What can hang from each mark
k_829: k_647
k_523: k_16 k_539
k_539: k_16 k_523 k_647
k_16: k_523 k_539 k_573
k_573: k_16 k_647
k_647: k_539 k_573 k_579 k_829
k_579: k_540 k_647

Every row comes from one small tree of marks. Brackets hold a mark, then the marks that hang from it, in the order of their numbers. Every link used is in the known rows. Which tree was each row made from?
Known rows
[k_647 k_579 k_829]: [  1.3   2.5   9.0  -6.8   0.5   4.8 -15.0  13.9   3.9  -6.8   3.8  12.0
   4.4  -7.7   5.7 -12.4  13.5 -10.8  -5.9 -12.5 -21.2  -7.6  14.1  -4.4
 -24.1  -5.6  24.0   7.1]
[k_539 k_16 k_523 [k_647 k_573 k_829]]: [  2.5   6.3   5.6  -6.5   7.0   2.2 -24.5  22.3  11.1  -1.1   3.0  -3.5
  -3.3  -3.5  21.8  -3.5  16.8   0.7  -9.2 -20.5 -15.5 -10.1  13.4  -4.2
  47.0  -7.5  12.0  27.6]
[k_829 [k_647 [k_539 k_523] [k_573 k_16] [k_579 k_540]]]: [  1.9   6.3  12.3 -14.6  -0.9  -9.9 -31.7  13.3   2.4   6.3   4.9   8.5
   2.6  -9.7  15.5 -14.0  19.1  -5.5  -6.7  -4.6 -18.1  -7.1  16.2  -1.0
  41.1  -9.5   3.0   8.2]
[k_579 k_540 [k_647 [k_573 [k_16 k_523]]]]: [  7.2   6.5  12.3 -10.2   1.1 -12.6 -13.3   2.0   2.7   1.0   6.1   8.7
   4.4 -10.5  16.9 -11.4  16.7   2.8  -3.9   1.5 -16.0  -6.5  14.2   9.7
  37.6  -5.3   8.2  17.1]
[k_579 k_540 [k_647 [k_539 k_16] k_829]]: [ 13.0   0.3   8.8 -10.7   1.7  -2.6   4.5  12.0  -0.5  -2.8   1.1   7.1
   0.7  -8.6  24.6  -2.4   9.5  -5.5  -7.5   1.1 -17.7  -8.1  18.9  -1.1
   3.8  -1.1  35.5  20.8]
[k_647 k_539 k_573 k_579 k_829]: [  6.3   1.6   4.0 -10.3  -2.4   0.4 -26.2  13.1  11.3   4.7   2.7   9.1
   5.9  -8.0  14.4 -13.8  12.4 -11.9  -3.5  -2.2 -21.4  -4.9  11.3  -2.7
   4.0  -3.1  46.3  12.0]
[k_573 k_16 [k_647 k_539]]: [ -2.7  -0.8  11.1  -6.0   5.0 -16.3 -26.6   5.7   6.4   2.0   4.4  13.9
   1.6 -15.7  16.7 -10.1   4.0 -15.1  -9.3   4.3 -15.3 -18.6   9.3   2.5
  35.5 -14.1  -5.3  19.7]
[k_573 [k_16 k_523]]: [ -4.4   7.5  10.7  -3.4   4.6  -9.6 -17.9   5.5   7.1  -0.5   5.9   9.2
   1.8 -12.5   4.9 -14.9  19.8   0.5  -8.3  -7.8 -15.0 -16.3  13.0   1.1
   9.2 -12.9 -27.7  18.4]
[k_573 [k_16 k_539]]: [ -4.5   6.9   6.5  -4.5   3.4 -10.1 -15.7   2.2   8.7  -0.2   7.1   3.8
   1.4 -11.1  12.3 -13.0  18.0  -3.1 -10.2  -6.6 -15.4 -16.3  16.3  -2.2
  -1.3 -13.2 -11.2  18.8]
[k_523 [k_539 k_647]]: [ -9.4   4.3  12.6  -3.4   2.0  -3.1 -14.1  10.9   9.9  -4.6   8.8   2.3
  -1.4  -7.6  22.6  -2.1   8.6 -10.2 -11.2  -6.5 -14.2 -15.3  13.7  -1.8
   3.1 -11.5   3.1  19.2]
[k_647 [k_539 [k_16 k_523]] k_573 [k_579 k_540] k_829]: [ 12.7   6.9   4.3 -12.8   2.3  -0.6 -12.1  15.5   6.9   2.2   4.9   5.9
   3.3  -8.9  13.6 -12.2  18.8  -1.1  -5.7  -4.0 -20.3  -1.7  15.1  -1.8
   2.3   0.0  27.4  16.8]
[k_829 [k_647 k_573 k_579]]: [ -5.3   4.4   9.1 -10.6  -4.9  11.4 -36.6  12.4   4.9   0.8   5.0   8.0
   5.1  -6.6   9.8 -12.8  16.3 -16.1  -2.8  -6.5 -20.1  -8.1  13.8   1.4
  21.8 -11.5  24.6   6.2]
[k_647 k_539 k_579]: [ -0.7   5.7  10.9  -7.8  -2.4  -3.2 -17.3   9.8   3.8   4.4   2.8  13.4
   4.6 -10.1  11.2 -10.9   9.6 -13.3  -7.1  -0.2 -17.9  -8.9  16.1  -6.9
 -16.9  -4.7  18.8   8.1]
[k_16 [k_539 k_647]]: [ -8.3   9.8   9.8  -5.2   0.0   1.5 -15.3   7.9  12.1  -2.9   6.6   1.1
   0.1  -7.1  21.6  -5.7  14.5  -9.7  -9.8  -8.7 -15.3 -13.4  16.0  -4.3
  -2.9  -6.9   9.1  14.5]
[k_579 k_540 k_647]: [  4.5   3.9  15.9  -8.4  -3.8  -1.3  -0.2   4.5  -3.7  -3.9   2.4  11.5
   2.4  -9.0  18.2  -3.5   6.4  -6.4  -5.8   1.6 -16.7  -7.3  18.3   1.8
   4.9  -1.5  23.1  10.2]
[k_647 k_829]: [ -0.8   0.0   7.5  -4.0  -0.9   7.1 -10.8  11.6   6.8  -6.1   1.4   7.8
   0.5  -8.1  10.2  -8.5  10.1  -9.1  -6.7  -8.6 -19.2 -12.9  13.0  -3.6
  -8.9  -6.8  19.0  13.4]
[k_523 [k_16 k_539]]: [ -2.4   5.9   2.1  -6.8   5.4   3.3  -9.9   4.1   8.0  -2.2   4.7  -2.1
   0.2  -6.0  15.9  -5.6  16.9  -4.4 -11.7 -10.3 -16.3 -12.1  18.4  -8.8
   1.2 -12.2  -6.9  19.3]
[k_539 [k_16 k_573] k_523]: [  2.2   2.7   5.7  -6.9   2.9   3.4  -5.9  12.2   2.7   3.1   0.2   7.8
  -3.6  -4.9   9.7  -0.4  17.9   6.1 -11.4 -15.3 -13.1 -11.7  21.2  -3.6
  24.3  -6.9 -11.9  28.0]
[k_539 k_523 [k_647 k_579 k_829]]: [ -0.9   7.2  14.7  -7.4   4.5  -2.0 -21.9  21.5   7.2  -6.6   4.5   8.4
   1.1  -4.7  13.8  -7.8  16.6  -4.1  -9.5 -24.4 -18.2  -6.7  14.2  -7.0
   6.5  -4.0   6.8   9.8]
[k_16 k_523]: [ -5.3   7.9  11.3  -4.0  -2.0   5.1 -13.8   6.7   8.1  -1.1   3.4   8.3
   1.6  -8.7   5.1 -10.6  16.0  -1.4  -7.6  -8.5 -16.7 -12.5  14.0  -2.0
  -2.3  -6.4 -13.1  15.0]
[k_579 k_647]: [  0.8   2.4  12.0  -6.1  -2.1   1.0 -13.0   5.1   2.5  -1.3   1.9   9.9
   4.1  -7.2  15.7  -6.0   9.4  -8.3  -5.8  -3.9 -16.6 -10.9  16.1   1.4
  12.1  -6.6  20.4  16.7]
[k_539 [k_647 [k_573 k_16] k_829]]: [ -1.8   3.6   7.5  -5.0   5.9  -7.8 -29.5  14.2  12.5  -2.8   6.4   4.6
   0.6  -9.7  21.5 -10.0  14.8 -10.7  -5.0  -6.1 -16.1 -14.0   8.7   4.6
  35.8 -10.7  22.9  17.8]

Which tree is each row?
[ -1.8   7.8   9.0 -13.6  -0.9  -2.5 -27.5   7.3   3.7  -0.8   9.4   5.0
   4.3  -9.8  14.0 -15.9  22.4  -9.3  -5.3  -5.0 -19.3  -7.3  17.1   3.5
  18.4 -12.2  12.3   5.9] => [k_829 [k_647 [k_573 [k_16 k_539]] [k_579 k_540]]]
[ -5.9   5.1  11.2  -4.8   4.2  -0.4 -12.6  14.2  15.9  -8.1   9.3   1.7
  -0.4  -6.5  16.9  -7.1  18.1  -1.5 -10.9 -15.3 -16.9 -13.3  11.1  -0.3
  -0.3 -10.0  -9.4  21.8] => [k_16 [k_523 [k_539 [k_647 k_829]]]]
[ -6.7   4.2   8.9  -4.7   5.0 -13.1 -25.9   9.3  12.9  -0.2  11.0   0.4
  -0.1  -9.2  24.7  -7.1  12.0  -7.6  -9.3  -2.9 -13.6 -15.1  10.9   3.9
  31.1 -15.8   3.3  23.6] => [k_523 [k_539 [k_647 [k_573 k_16]]]]
[ -1.1  11.9   6.8 -10.2   2.7   2.0 -25.9  12.3  20.1  -3.6  10.1   0.5
   5.1  -4.7  15.6 -14.8  27.9  -1.6  -6.7 -18.6 -20.0  -4.5  11.9   0.4
   3.1  -3.9  13.8  14.9] => [k_16 k_523 [k_539 [k_647 k_573 k_579 k_829]]]
[  5.1   5.2   8.2  -8.0   2.4  -2.0 -12.1   8.6   6.0   4.2   1.9   5.7
   3.3  -7.7  18.4  -6.2  16.4  -1.8  -8.1  -3.1 -15.2 -11.7  17.2  -0.3
  16.4  -6.1   6.6  28.5] => [k_579 [k_647 [k_539 [k_16 k_523]]]]
[  8.3   3.7   8.0 -10.3   2.7  -9.7 -17.8  10.7   2.3  -3.3   7.3  10.7
   4.4 -11.4  10.4 -16.4  15.3  -5.7  -3.8  -4.3 -20.2  -4.3  12.7   3.4
   6.5  -5.9  27.1   6.9] => [k_647 [k_573 k_16] [k_579 k_540] k_829]
[ -1.9   2.3   4.9 -12.2  -0.2   5.1 -33.8  14.1   9.5   7.4   0.5  -1.2
  -0.7  -4.5  19.8  -6.6  17.2  -6.5  -8.3  -7.3 -17.2 -11.3  15.3  -6.0
  59.9 -13.2   1.7  19.5] => [k_829 [k_647 [k_539 [k_523 k_16]] k_573]]
[  6.3   5.4   5.0  -9.0   5.1   1.4 -12.7  17.7   8.0  -0.6   3.9   7.8
   3.4  -8.8   8.4 -12.6  21.2  -3.4  -8.8 -11.9 -19.6  -8.4  15.8  -6.6
 -18.0  -5.1   9.4  20.1] => [k_647 [k_539 [k_16 k_523]] k_579 k_829]
[  4.6   2.3   2.9  -7.8   2.9  -9.8 -26.7   9.6  17.1   5.8   4.2   5.2
   2.6 -11.0  14.3 -17.0  20.2  -1.1  -5.3  -1.2 -18.3 -12.6   8.6   2.6
  29.6  -9.0   9.3  23.9] => [k_647 k_539 [k_573 [k_16 k_523]] k_829]
[ -7.1   7.3   5.3  -9.8   0.0   1.5 -35.3   6.1  14.3   1.7   8.1  -0.2
   2.7  -8.5  11.9 -16.7  27.8  -3.1  -6.1  -9.3 -17.7 -14.4  13.1   4.7
  38.1 -16.7 -10.1  18.9] => [k_829 [k_647 [k_573 [k_16 k_523 k_539]]]]
[  3.7   3.5   4.3  -9.0   6.7 -10.6 -27.2  10.5  14.1  -2.3  11.4   4.7
   5.9  -8.7   7.4 -19.8  24.9   1.8  -6.9 -14.4 -20.4  -6.8   9.4   4.2
  10.0 -12.8   1.0  20.7] => [k_647 [k_573 [k_16 [k_523 k_539]]] k_579 k_829]
[  3.2   0.7  14.1 -10.6  10.6 -16.3 -13.8   9.8   5.9 -12.1  13.1  12.6
   3.4 -13.3   8.9 -14.9  15.4  -2.0 -11.1 -12.5 -20.2  -9.1   9.0   6.0
   7.8 -12.8 -19.4  15.7] => [k_573 [k_16 [k_523 k_539]] [k_647 [k_579 k_540] k_829]]
[  6.2  -4.3   6.8 -11.4   7.1  -1.5   1.1  11.9   2.2  -9.2   9.0  10.9
  -0.8  -8.4  15.6  -0.6  10.6  -5.4 -11.8  -7.3 -17.8  -8.0  16.8   4.2
   1.6  -9.4  12.5  23.4] => [k_523 [k_539 [k_16 [k_573 [k_647 [k_579 k_540] k_829]]]]]
[  1.7   7.3   6.6 -12.7   8.0  -3.5  -0.7   7.9   4.4  -4.7   8.4   7.6
   0.1  -6.0  21.2  -0.3  22.1  -6.1 -10.8  -7.7 -14.7  -5.1  22.2  -0.7
   2.4  -5.2   7.1  11.7] => [k_523 [k_16 [k_539 [k_647 [k_579 k_540]]] k_573]]
[ -3.9  -2.7  10.0  -8.7   2.8  -0.9 -10.7   3.9  13.0  -3.1   8.0  13.7
   0.3  -8.0  10.8  -3.5  14.0  -1.4 -10.8  -6.6 -16.0 -12.5  11.8   9.5
  24.4 -10.3 -17.8  26.0] => [k_16 [k_523 k_539] [k_573 k_647]]
[ -3.2   6.6  11.2  -6.4  10.9 -15.8 -20.2  13.9  12.1  -7.7  12.8   6.4
   2.7 -10.3  12.3 -14.9  25.0  -0.6 -10.9 -16.3 -16.7 -13.0  11.1   2.4
  -0.6 -14.4 -19.3  19.6] => [k_573 [k_16 [k_523 [k_539 [k_647 k_579 k_829]]]]]
[ -3.3  10.7  18.6  -7.3   0.2  -2.9 -11.0  13.7  -1.1  -6.1   6.8  12.8
   1.9 -10.1  16.9  -5.2   8.9 -14.3  -7.1  -3.9 -16.0  -6.9  16.4  -2.3
 -10.0  -2.1  18.2   0.3] => [k_539 [k_647 [k_579 k_540]]]
[ -0.9  -3.3   1.9  -8.0   6.8  -1.1  -2.3   5.4   7.1  -2.1   6.7   4.5
  -2.1  -5.3  16.9   1.4  15.6  -2.4 -12.6  -5.1 -14.0 -12.4  18.7   0.1
  12.7 -14.9  -9.2  26.8] => [k_523 [k_16 k_573] k_539]
[  3.4   7.4  11.5  -9.9  -5.0   1.0 -15.9   7.1  -0.6   1.2   5.2  11.0
   4.5  -9.5  10.9 -10.7   8.5  -8.8  -3.5   0.5 -19.0  -1.5  15.4  -0.1
   1.6  -1.4  30.9   2.4] => [k_647 k_573 [k_579 k_540]]
[  9.1   2.5  -0.2 -10.1   2.4   1.3 -23.2  16.6   9.0   4.6   2.9   4.8
   4.2  -7.5  15.5 -11.8  15.1  -9.4  -5.3  -4.5 -20.0  -5.9  13.8  -3.8
   7.1  -5.4  41.5  20.8] => [k_647 [k_539 k_16] k_573 k_579 k_829]
[  1.4   6.9   0.9 -10.6   9.0   0.9 -22.3  12.4  13.0  -4.8   8.5  -3.0
   2.8  -3.8  21.7  -8.1  22.3  -8.2  -8.8 -15.3 -18.7  -6.1  14.7  -4.4
  15.2  -9.6  20.3  16.5] => [k_523 [k_16 [k_539 [k_647 k_573 k_579 k_829]]]]
[  0.1  10.1   9.2  -9.8   8.2  -4.7 -32.1  16.9   7.0   1.2   5.5   1.7
   1.6  -3.4  18.5  -5.6  18.3  -2.7  -9.3 -19.0 -15.6  -4.1  14.1  -6.4
  46.9  -8.9  -0.3  15.1] => [k_539 [k_523 k_16] [k_647 k_573 k_579]]
[  4.4  -0.6   2.5  -7.9  -3.9   2.5 -22.0  11.2  14.0   5.4   0.4   4.6
   1.9  -7.9  19.3  -9.8   9.1 -10.5  -4.2   1.8 -19.6 -10.1  10.6  -1.8
  19.3  -4.2  40.9  18.5] => [k_647 k_539 k_573 k_829]
[  1.5   1.6   6.2  -8.2   5.1   0.4  -8.5   9.3   4.1   1.7   0.5   7.5
  -2.6  -4.0  11.0  -0.7  17.6   4.4 -11.8 -14.6 -14.2  -9.8  19.4  -5.2
  31.3  -9.0 -18.7  21.8] => [k_539 [k_523 [k_16 k_573]]]
[  4.2   8.2   3.9 -12.4   8.2  -0.9 -12.8  12.1   8.7  -6.7   8.8  -1.9
   1.6  -5.2  23.8  -6.2  20.0  -6.9  -8.9 -11.5 -18.7  -3.5  16.5  -4.3
  10.7  -6.1  23.5  11.5] => [k_523 [k_16 [k_539 [k_647 k_573 [k_579 k_540] k_829]]]]
[ -4.6  10.1   7.3  -5.3   4.7  -9.8 -15.8   1.9  12.5  -0.3   8.3   3.1
   2.2 -10.9   8.0 -16.3  25.4   4.4 -10.5 -11.2 -15.5 -15.2  15.1  -0.7
   0.3 -12.3 -29.6  20.8] => [k_573 [k_16 k_523 k_539]]
[  2.4   4.3   1.2  -6.7  -0.6   1.4 -21.4   9.8   8.6  10.3   1.1   1.7
   0.4  -8.8  19.9  -6.3   9.1  -8.4  -6.4   4.5 -15.2 -12.3  14.8  -3.6
  27.8  -7.4  25.3  26.1] => [k_647 [k_539 k_16] k_573]
[  1.0   4.4   8.1 -10.1  10.6 -11.0 -24.9   7.3  13.3  -8.5  11.2  10.0
   6.0 -11.5   5.9 -19.8  23.4  -2.8 -10.1 -19.2 -21.0 -10.5   9.4   3.3
   7.8 -13.0 -16.8  17.8] => [k_573 [k_16 k_523 k_539] [k_647 k_579 k_829]]
